Known rows, with every step that occurs:
w m f y j:   1  -6  -9  -8   5   1  -3   7  -3  -7 -10  -4 -10  11   5  13   0   1   3   8   0  -4   0  10 -10  -6
c s j y:   3   4   1  -3  10   2   5   5   0  -4 -10  -5   2  -2  -1  -4   1   0  -1  17 -11  -1  -1   5  -2  -2
s c w m f y j:   1  -2  -3  -8   5  -1   5  -4  -3  -2  -8  -3 -12   5   3   9   3  -3  -2  -5  -2  -7  -4  11 -12  -8
p b c:  -7   4 -16  -4   9   0  11   2 -12  -5  -8  -2   4   8  -3 -10   1   4   5  17  -6  -3   4   0  -9  -5
f m w:  -2  -1  -5  -1  -4   3  -1  -3  -2 -12   3  -1   1  14  -5  -3  11   2  11  10   7  -1  -1  -5   4  -4
k s j v: -12   3  -6  -6  10   1   6   9  -4  -7   7  -5  -4   4  -3  -6   3  -1  11  19  10  -3  -1  -6  -8  -4
w c: -4 -5 -9 -6  1  3  9  8 -7 -5 -7  2  1 10 -7  2 -3  4  6 18 12 -1 -3 -4 -7 -7
y j v: -17  -4 -10  -5   9   0   3   8  -1  -6   8  -3 -14   9  -4  -3   4   0  10  16  11  -5  -1  -6  -8  -5
m w c:  -2  -4  -3  -5  -2   0   9   0  -7 -14  -6   2   2  12  -7  -1   6   4   6  21  18  -3  -5  -2  -1  -6
s c:  -7  -2 -11  -6   3  -2  10   8  -4  -3  -8  -2   0   0  -5  -9   1   5   4   2   3  -1  -4  -6  -8  -8
s c w m f:  -3   0  -1 -14  -2  -4   5  -1  -7  -2  -7   0   1   1   5   4   2  -3   6  -7  -3  -2  -3   0  -6  -5
w c s k v: -11  -2   0  -5  -7  -2  14   6  -4  -6   7  -2 -10   1  -8  10  -7   1   2  24   2   0  -3   8  -9  -4
b c s:   0  -1  -2  -7   5   1  12   1  -5   5  -5  -2   3   3  -4 -13   1   6   5  35  -5  -1   5  -2 -11  -1
f y j s c:  -1   0 -11  -4  10   0  14   2  -2  -4  -7  -5 -15   0  -2  -1   3   3  -5  16  18  -3  -5   3 -10  -8
p b c w m f:  -4   5  -5 -12   3  -2   6  -6 -13  -4  -6   0   5   5   6   4   2  -3   7   3 -10  -3   3   5  -7  -3
b c w m f y:   3   1  -4  -8  -2   1   5  -6  -6   7 -19  -2  -1  10   5   0   3  -5   7   4   0  -2   3  14  -5  -4
c w:  -2   2   6  -6   1   1   2  -2  -3   1  -7   0   0  10  -5 -16   7   0  10  12  -5  -2  -1  -4  -9  -1
m w c s j:   2  -1   6  -7  10   2  12   0  -7 -14  -4  -1  11  -1  -5   4   5   4   0  23   4   0  -6  -2 -10  -3
k v: -14  -2  -9  -6  -1   0   4  12  -3  -5   5  -5  -7  10  -5   2  -1   3  11  15   0  -1   0  -4  -7  -4
c s j y f m w:   3   3   3   2   1   4   1  -7  -2 -14   9  -5   3  14   5   2  13  -1   0   6  -2  -2  -2   1   6  -2
b c:  -5  -4 -14  -5   3  -1  10   4  -6   6  -8  -1   0   7  -4 -10   2   6   7  21   4  -2   4  -4  -8  -6
p b c w m f y j:   1   3  -6  -7  10   1   5  -9  -9  -4  -8  -4  -8   9   4   9   2  -5  -2   5  -9  -8   2  16 -13  -5
m f y j:   0  -5  -8  -8   7   4  -1   7  -4  -5 -12  -5 -11  13   6  -3   4   3   4  10   1  -4  -1   5  -6  -6
c s k v: -11   0   2  -5  -7  -4   8   7  -2  -5   6  -5 -11   1  -6   2  -4   1   6  22  -8   1  -1   6  -9  -2
f y j:   0  -5  -8  -2   7   3   0   7   0  -5 -10  -5 -12  13  -4  -2   2   4   3  16   1  -4  -1   6 -13  -6
y f m w:  -3  -3  -5  -1  -7   3  -2  -2  -5 -14   9  -2   2  25   4  -2  13   2   9   4   8  -1  -1  -7   4  -4
s j:  -4  -1  -7  -7  11   1   3  11  -5  -6  -8  -2   8   1  -3  -1   2   6   6   7  -1   1  -3  -7 -13  -6
c s k:  -2   0   5  -5  -4  -4   6   5  -3  -4  -6  -2  -4  -1  -5 -11  -2   2   5  25  -7   2  -1   6 -10  -1
m f:  -5  -3  -7 -14   0   1   0  11  -8  -6 -11  -1   1   9   8 -12   3   4  12   8   0   2   0  -7   1  -4

Rows:
-10   0  -1  -2   6   7  10  -4  -7 -13  18   0   5  12   2  11   8  -4   5   6  17   0  -4  -6  -1  -4 -> y f m w c s j v
 -1   5   5  -7   2  -3  11  -5  -3   1   1  -3  -7   4  -7 -18   6   0   4  13  -3  -6  -3  -3 -12  -3 -> k s c w
  4   1   0  -9   4  -1   5  -4  -4  -2  -2  -7 -16   7   3   7   3  -4  -3   7  -2  -9  -3  12 -14  -6 -> k s c w m f y j
 -4   2  -4  -5  -5  -4   8   5  -4  -5  -6  -1 -11  -2  -3  -8   0   3   4  27  14   2  -3   4  -5  -4 -> j s k
 -5  -3 -11   0  -4   7  -2   7  -5  -5   9  -1   1  24   4   3   3   4   8  -1   0   1   1 -10  -4  -5 -> y f m
-3  0 -8 -1  5  1  1  8 -4 -7 -4 -5 -1 15  9 -3  5  2  0 -3 -3 -1 -1  1 -1 -6 -> s j y f
-11  -4 -12  -6   6   1  -1   6  -2  -7  -1  -4 -14  10   4  11   1  -6   9   6  12  -3  -1   9  -5  -7 -> w m f y j v
 2  2 -9  3  4  7  8 -3 -4  4  8 -4  2 12  7  6  4  1 -4  4 -6 -2  3  1  0 -4 -> b c s j y f m
  3  -2   4  -3  -1   6   9  -5  -5 -11   5   0   5   9  -6   5   4   2   4  28   7   0  -3  -3  -2  -1 -> f m w c s
 -3  -5  -7  -1  -6   5   7  -3  -8 -14   9   2   2  24   1   9   8   3   4   5  18  -2  -4  -5   3  -7 -> y f m w c
 -4   3   2  -7   3  -3  11  -5  -3   2  -6   0  -1   2  -6 -15   6   0   4   0  -4  -4  -5  -5  -9  -5 -> s c w
  3   3  -2  -3   5  -3   9  -8  -1   1  -4  -3 -12  -1  -5  15   2  -6  -4  10   8  -5  -5  11 -17  -6 -> f y j s c w m
 -2  -1  -3 -13  -2  -3   5  -4  -8   6  -7   1   2   4   5   3   3  -2   8   7  -2  -3   4   2  -6  -4 -> b c w m f
  2  -2  -9  -9   6   2   2   4  -4  -7  -7  -5 -13   6   6  14   1   0   0  25  16  -1  -1   8  -8  -5 -> w m f y j s
 -2   3  -1 -14   0  -3   9  -3  -8  -2  -5   0  -2  -4   6   6   3  -3   4   6   8   0  -3   0  -4  -4 -> j s c w m f
-12   2  -5  -6  15   1  14   2  -5   3   2  -2   3  -4  -2  -5   3  -1   7  21   6  -1   2  -5  -9  -3 -> b c s j v
  0  -3  -7   3  -7   5   7  -5  -5 -12   5  -1  -3  24   2   7   7  -1   0   4  16  -4  -4   3  11  -7 -> j y f m w c
 -1  -3  -7  -1  -5   5   8  -3  -6 -12   3   2   3  14  -7   8   5   2   6  12  18  -3  -5  -4   2  -6 -> f m w c
  6   4   2   2   6   6   9  -7  -1 -11  -1  -3   3   2  -3  10   5  -3  -4  14   2  -3  -4   7   6  -4 -> f m w c s j y
  1  -1   5  -1  -9   0  11  -6  -5 -11   4   1  -2   3  -8   5   1   0   0  21   7  -1  -5   8  -2  -3 -> f m w c s k
  3  -1   3  -2   4   2   9  -2  -6 -13   0  -4   2  15   7   1   8   1  -5  11   4  -2  -4   6   2  -4 -> m w c s j y f
  0  -2   8  -5  -7  -4  13  -3  -5 -12  -5   0  -2   0  -7  -3   2   1   1  28   7  -1  -5   9  -5  -2 -> m w c s k
  1  -1  -7   3  -1   5   8  -6  -6 -14   5  -1   2  17   3  14   8  -1  -3  -3  15  -4  -6   2   8  -8 -> s j y f m w c
 -3  -2  -7  -7  10   0   5   6  -4  -6   4  -3 -13   3  -2   0   3   6   1  36  15  -2  -1  -6 -11  -4 -> y j s
  1  -3   3  -2  -3   6   8  -5  -7 -13  10   0   5  19   1   5   6   2   2  21   8   1  -3  -3  -2  -2 -> y f m w c s
-13   5  -5  -4   0  -4  16   0  -9  -7   6  -5  -8  -1  -6   1  -4   0   2  23 -13  -2   2  11 -10  -2 -> p b c s k v
  1  -3  -9  -8  -3   3  -3   9  -4  -6 -21  -3   0  11   6   6  -1  -2  10   4   1   2   1  12  -3  -6 -> w m f y
  3   3   0  -2  10   4  11   4  -3  -5 -10  -3   2  -2  -2   4  -2   0  -4  18  -3  -2  -4   6  -2  -4 -> w c s j y
 -2   1   0  -6   3  -2  10  -8  -5  11  -6   1  -1   7  -6 -18   7   2   7  16  -1  -5   3  -2 -10  -3 -> b c w
  0  -1 -14  -9   7  -1  11   2  -5  -5  -7  -4 -13  -4   5  14   0   0  -5   9  16  -3  -4   7  -8  -8 -> w m f y j s c
 -3  -2  -8  -1  -2   1   0   8  -3  -5  -5  -5  -7  23   8 -10   4   2   5   5  -1  -1   1   3   3  -5 -> j y f
  1  -2  -7  -8   0   5  -1   9  -5  -3 -23  -3  -1  14   7 -13   3   1  11   6   2   2  -1   6   3  -5 -> m f y
  3   0   4   3 -13   0  10  -9  -4 -11   6  -1  -8  12   2   4   3  -3  -5  12   6  -2  -4  14   6  -3 -> j y f m w c s k
  2  -1  -7  -9   9   3   3   4  -4  -6  -9  -4 -15   8   6  -3   4   3   2  27  16  -1  -2   4  -3  -5 -> m f y j s
  0   1   0  -2   7   2   3   6  -3  -6  -2  -6   1  12   8  -4   4   2  -1   8 -10   0   0   2  -4  -3 -> c s j y f
  3   2  -4   2  -2   5   8  -6  -6 -15  11  -4  -3  19   2  11   8   0  -3   9  15  -7  -5   4   6  -7 -> k s j y f m w c
